Each row comes from the steps of one path. Every step used is in the known rows, and no mark comes twice. Write the path behind each row, first mark first.
In the rows, zero is written as 128.
Known rows
n/k/t/s: [ 89 135 135 104 135 154 113 149 138 190 153 143 143 117 157 189 125 123
 125 105 172 120  95 178 133 160 128 119 145 149]
s/g/k/l/x: [121 141 145 133  88  79 171 126 161 109 134 140  44 106 140 143 129 122
  93 189 145 141 117 126 150 185 181 151 100 145]
x/n/k/z: [126 150 139 123 130 130  74 149 145 125 161 113 163 129 135 122 168 109
 143  69 136 113  95 176 136 175 138 125 179 139]
g/k/n/x/l: [127 152 139 118 145  93 134 104 197 119 132 167  97  92 135 152 133 136
 117  79 175 147 137 122 136 187 170 108 176 168]
l/x/g/k/z/s: [ 81 121 172 113 113  68 166 122 179 132 187 122  78  94 167 105 139  99
  96 112 164  75 138 115 163 184 172 124 123 150]
g/k/z/s/n/x: [ 68 116 159 138 158  88 140 133 189 103 166  95 144 103 154  97 148 129
 108  72 211 123 161 140 110 182 194  83 187 160]
l/x/g/k/t/s: [ 77 151 132 121 125 102 135 115 180 188 173 167  62  84 179 172 113 107
 118 122 197  84 101 119 149 196 160 132 101 151]
g/k/t/s/n/x: [ 66 144 118 144 171 119 115 127 190 160 150 140 126  92 165 164 124 139
 129  78 243 128 127 142  96 190 185  92 172 155]
n/x/l: [129 109 150 146 146 103 138 103 178 117 129 152 113 130 116 124 128 126
 134 102 145 142 146 122 176 140 115 112 138 171]
z/k/t/s/g: [112 141 124 103 125 100 116 126 153 183 122 129 126 123 171 173 104 132
 141 126 188  94 160 163 139 182 139 129 109 167]
l/k/z/s: [ 84  95 152  97 122 100 132 157 166 141 186 102 133 110 149  96 131 118
 106 140 155  77 144 167 159 175 128  95 136 124]
l/x/g/k/z: [ 95 147 179 145 107  93 136 108 174 144 181 141  84 116 155 120 154 102
 120 121 155  93 118 108 157 197 171 145 120 129]
z/s/g/k/n/x: [109 142 159 103 145  55 151 116 178  99 153 120  88  74 151 141 109 149
  99  91 187 130 178 136  88 184 214  99 161 192]
s/t: [128 108 121 134 135 128 107 141 136 145 105 130 130 139 148 136 160 124
 107 134 150 144 119 133 118 155 118 135 108 122]
z/k/l/x/g: [162 106 129 105  83 109 175 105 172 140 137 145  68  92 166 120 115 105
  94 147 146  99 169 104 168 183 148 156  79 161]
x/t: [118 130 117 114 115 120 104 131 146 161 137 134 126 133 130 138 132 119
 146 101 137 107 132 127 171 139 131 131 105 133]
s/n: [135 152 108 141 149 130 107 129 142  94 119 107 128 112 134 131 130 129
 118 125 146 134 156 132 109 131 154 125 157 132]
n/k: [132 146 156 113 119 139 140 143 130 139 135 124 139 132 127 151 136 131
 121 113 119 145 116 152 129 130 135 139 150 104]
g/k/z: [ 83 142 161 125 114 118 120 138 145 145 147 127 149 142 137 120 168 122
 135 111 154 118  93 140 122 181 156 119 151 113]
n/k/l/x: [136 111 146 127  92 143 174 141 139 134 156 147  87 100 141 146 129 108
  81 159 126 151 117 148 170 151 142 147 119 137]
s/n/x/t: [117 128 127 157 151 111  95 114 180 128 152 125 127 110 134 132 130 127
 147  72 183 126 178 123 152 155 165 115 139 152]
n/x: [120  97 156 157 140 122 137 112 147 134 148 141 129 122 124 114 123 134
 139 101 154 140 144 115 133 138 138 113 134 152]
k/g: [134 142 133 149 112 118 113 125 134 129 147 147 104 109 117 124 130 133
 130 127 130 109 135 132 128 162 156 119 110 185]
n/x/t: [110 102 147 144 128 112 114 114 168 165 159 145 130 125 130 129 128 126
 156  72 164 117 150 118 172 148 136 119 112 150]
g/k/l/x/t: [104 121 111 110  77 104 164 137 173 165 152 159  64  96 150 143 135 106
 111 137 161 121 101 118 195 180 164 141  90 126]
l/k/t/s: [ 80 127 108 104 136 131 109 148 165 197 171 143 112 100 164 162 109 129
 124 143 188  85 110 174 143 185 118 103 116 122]
n/x/t/s/g/k/z: [ 45 155 200 125 132  61  87 122 205 177 189 134 120 149 149 156 156 124
 165  85 215  99 132 139 181 230 191  96 122 174]
t/s/n: [109 174 106 115 171 125 105 131 161 112 132 111 127 108 151 154 121 127
 118 131 180 125 151 139 126 151 149 105 157 143]
x/g: [135 143 145 121 126 111 109 108 151 116 138 124 102 127 131 130 131 124
 123 121 128  98 136 105 121 151 143 136 114 154]
n/x/l/k/t/s: [ 81 109 131 125 152 108 122 125 219 186 171 169  93 101 149 158 108 128
 130 120 207  96 128 168 186 195 109  89 133 163]
z/k/l: [153 102 112  87  92 130 163 133 147 142 100 129 129 117 149 121 130 125
 108 135 151 123 141 134 130 168 133 132 113 144]

Which path is each row?
[103 141  85 114 131 119 120 133 184 139 164 143  75  84 166 159 118  96
 101 151 190 111 154 132 214 182 160 116 101 179]	k/l/x/t/s/n
[136 117 142 146 151 130 114 107 143 125 158 156 124  90 142 137 123 136
 118  91 167 138 164 124 111 161 162 109 156 189]	k/n/x
[117 166 119 131 140 100  94 139 162 156 177 139  81  82 161 186 106 106
 132 113 175 106 114 185 172 179 148 140 138 167]	l/x/n/k/t/s/g
[114 199 135 131 125 115 102 141 191 163 193 151  75  76 157 180 114 111
 123 115 176 110 172 160 212 190 192 124 120 167]	l/x/t/s/n/k/g
[109 139 135 120  76  69 150 131 180 140 148 142  41 104 141 156 135 112
 116 161 154 120 120 128 189 195 187 154  80 145]	s/g/k/l/x/t
[ 71  85 189 124 138  66 117 124 204 145 159 114 118 123 170 106 182 117
  93  69 216  95 129 117 109 229 172  99 126 179]	n/x/g/k/z/s/t
[ 90 146  83 134 167 143  85 132 149 143 140 128 137 101 163 167 125 123
 119 118 202 108 136 159 116 159 144 107 154 176]	k/t/s/n
[ 99 123 159 125 115 122 104 147 159 156 178 122 136 133 140 110 150 122
 131 146 143  93 126 161 152 187 128 116 134 104]	l/k/z
[106 215 138  82 144  82 105 127 164 123 139 135  84 100 159 191 123 144
 119 134 183 126 136 142 102 209 207 112 149 161]	t/s/g/k/n
[ 80 140 108  85  98 103 161 142 188 184 161 163  61  93 168 165 127 104
 109 139 192 112  98 125 214 199 165 118  88 138]	g/k/l/x/t/s
[133 137 129 162 167 105 121 104 194  79 122 134 109 112 119 126 131 128
 126 102 167 146 171 128 158 146 141 108 166 174]	s/n/x/l
[ 89 111 174 134 157  73 108 122 223 101 209  88 101  90 156  88 134 122
 101 102 201  65 199 142 128 212 172  85 158 176]	l/k/z/s/n/x/g
[ 99 136 125 103 147  82 117 150 210  85 157  93 113 100 146 106 138 112
  92 140 167  82 172 179 183 181 130  96 171 148]	x/l/k/z/s/n
[ 91 150 114  83 133 116  99 135 159 178 152 138 120 128 149 164 124 116
 151 103 165  98 126 133 185 156 128 108 106 145]	x/t/s
[120 115 106  95 108 111 162 155 177 116 162 114  77  68 160 142 121  99
  69 126 162 121 166 160 195 153 169 127 128 165]	z/s/n/k/l/x/t
[113 128 119 101  96 118 157 141 154 121 112 133 102 115 134 130 152 129
 100 143 153 138  81 128 105 177 163 122 129 135]	g/k/l
[111 127 135  93 135 106  99 159 150 114 170  91 161 105 144 108 155 106
 112  60 147  95 114 183 138 162 136 104 180 159]	x/n/k/z/s
[106 195 160 100 162  57 115 102 215 110 141 159  69 101 146 186 120 141
 121 110 201 136 152 137 153 214 194  98 166 203]	t/s/g/k/n/x/l
[108 168 149 109 147  91 109 124 150 124 134 117  98 136 138 165 114 132
 130 161 154 116 145 143 141 161 151 116 118 166]	t/s/g
[ 71 174  89 116 155 124 106 143 171 153 129 128 123  97 167 174 131 131
 121 106 220 115 107 154  96 182 174 104 166 137]	g/k/t/s/n
[135 119 141 101  98 148 142 148 136 126 127 129 124 126 127 150 146 123
  90 142 126 145  96 154 125 156 144 131 140 149]	n/k/l
[121 159 152 129 109  87 158 107 173 133 156 143  56  99 149 134 123 119
 116 126 144 112 125  93 143 168 171 151 112 106]	l/x/g/k
[ 85 117 113 162 181 134  95 117 171 150 163 140 136  96 157 158 117 129
 129  91 226 119 152 146 121 170 153  92 156 197]	k/t/s/n/x
[ 92 157 158 114 133 119  99 139 144 166 148 128 122 132 146 201 123 129
 130 131 166 116 113 184 126 172 150 127 133 168]	n/k/t/s/g
[ 89  88 154 157 169 104 119 127 167  93 173  96 154 104 146  86 139 118
 110  85 190 111 188 142 132 160 161  82 172 197]	k/z/s/n/x
[ 66 146 109 104 130 125 125 143 152 191 139 150 126 111 161 171 129 130
 131 107 200 112  78 149 112 177 149 107 136 136]	g/k/t/s
[127 120 113  83 126 129 154 161 158  72 129  89 116  87 143 135 137 122
  58 133 155 138 145 167 108 151 167 109 170 171]	z/s/n/k/l
[113 173 156 119 113  74 133 131 153 113 113 114  92 136 125 146 132 145
 132 144 140 135 120 132 100 165 179 137 132 111]	s/g/k
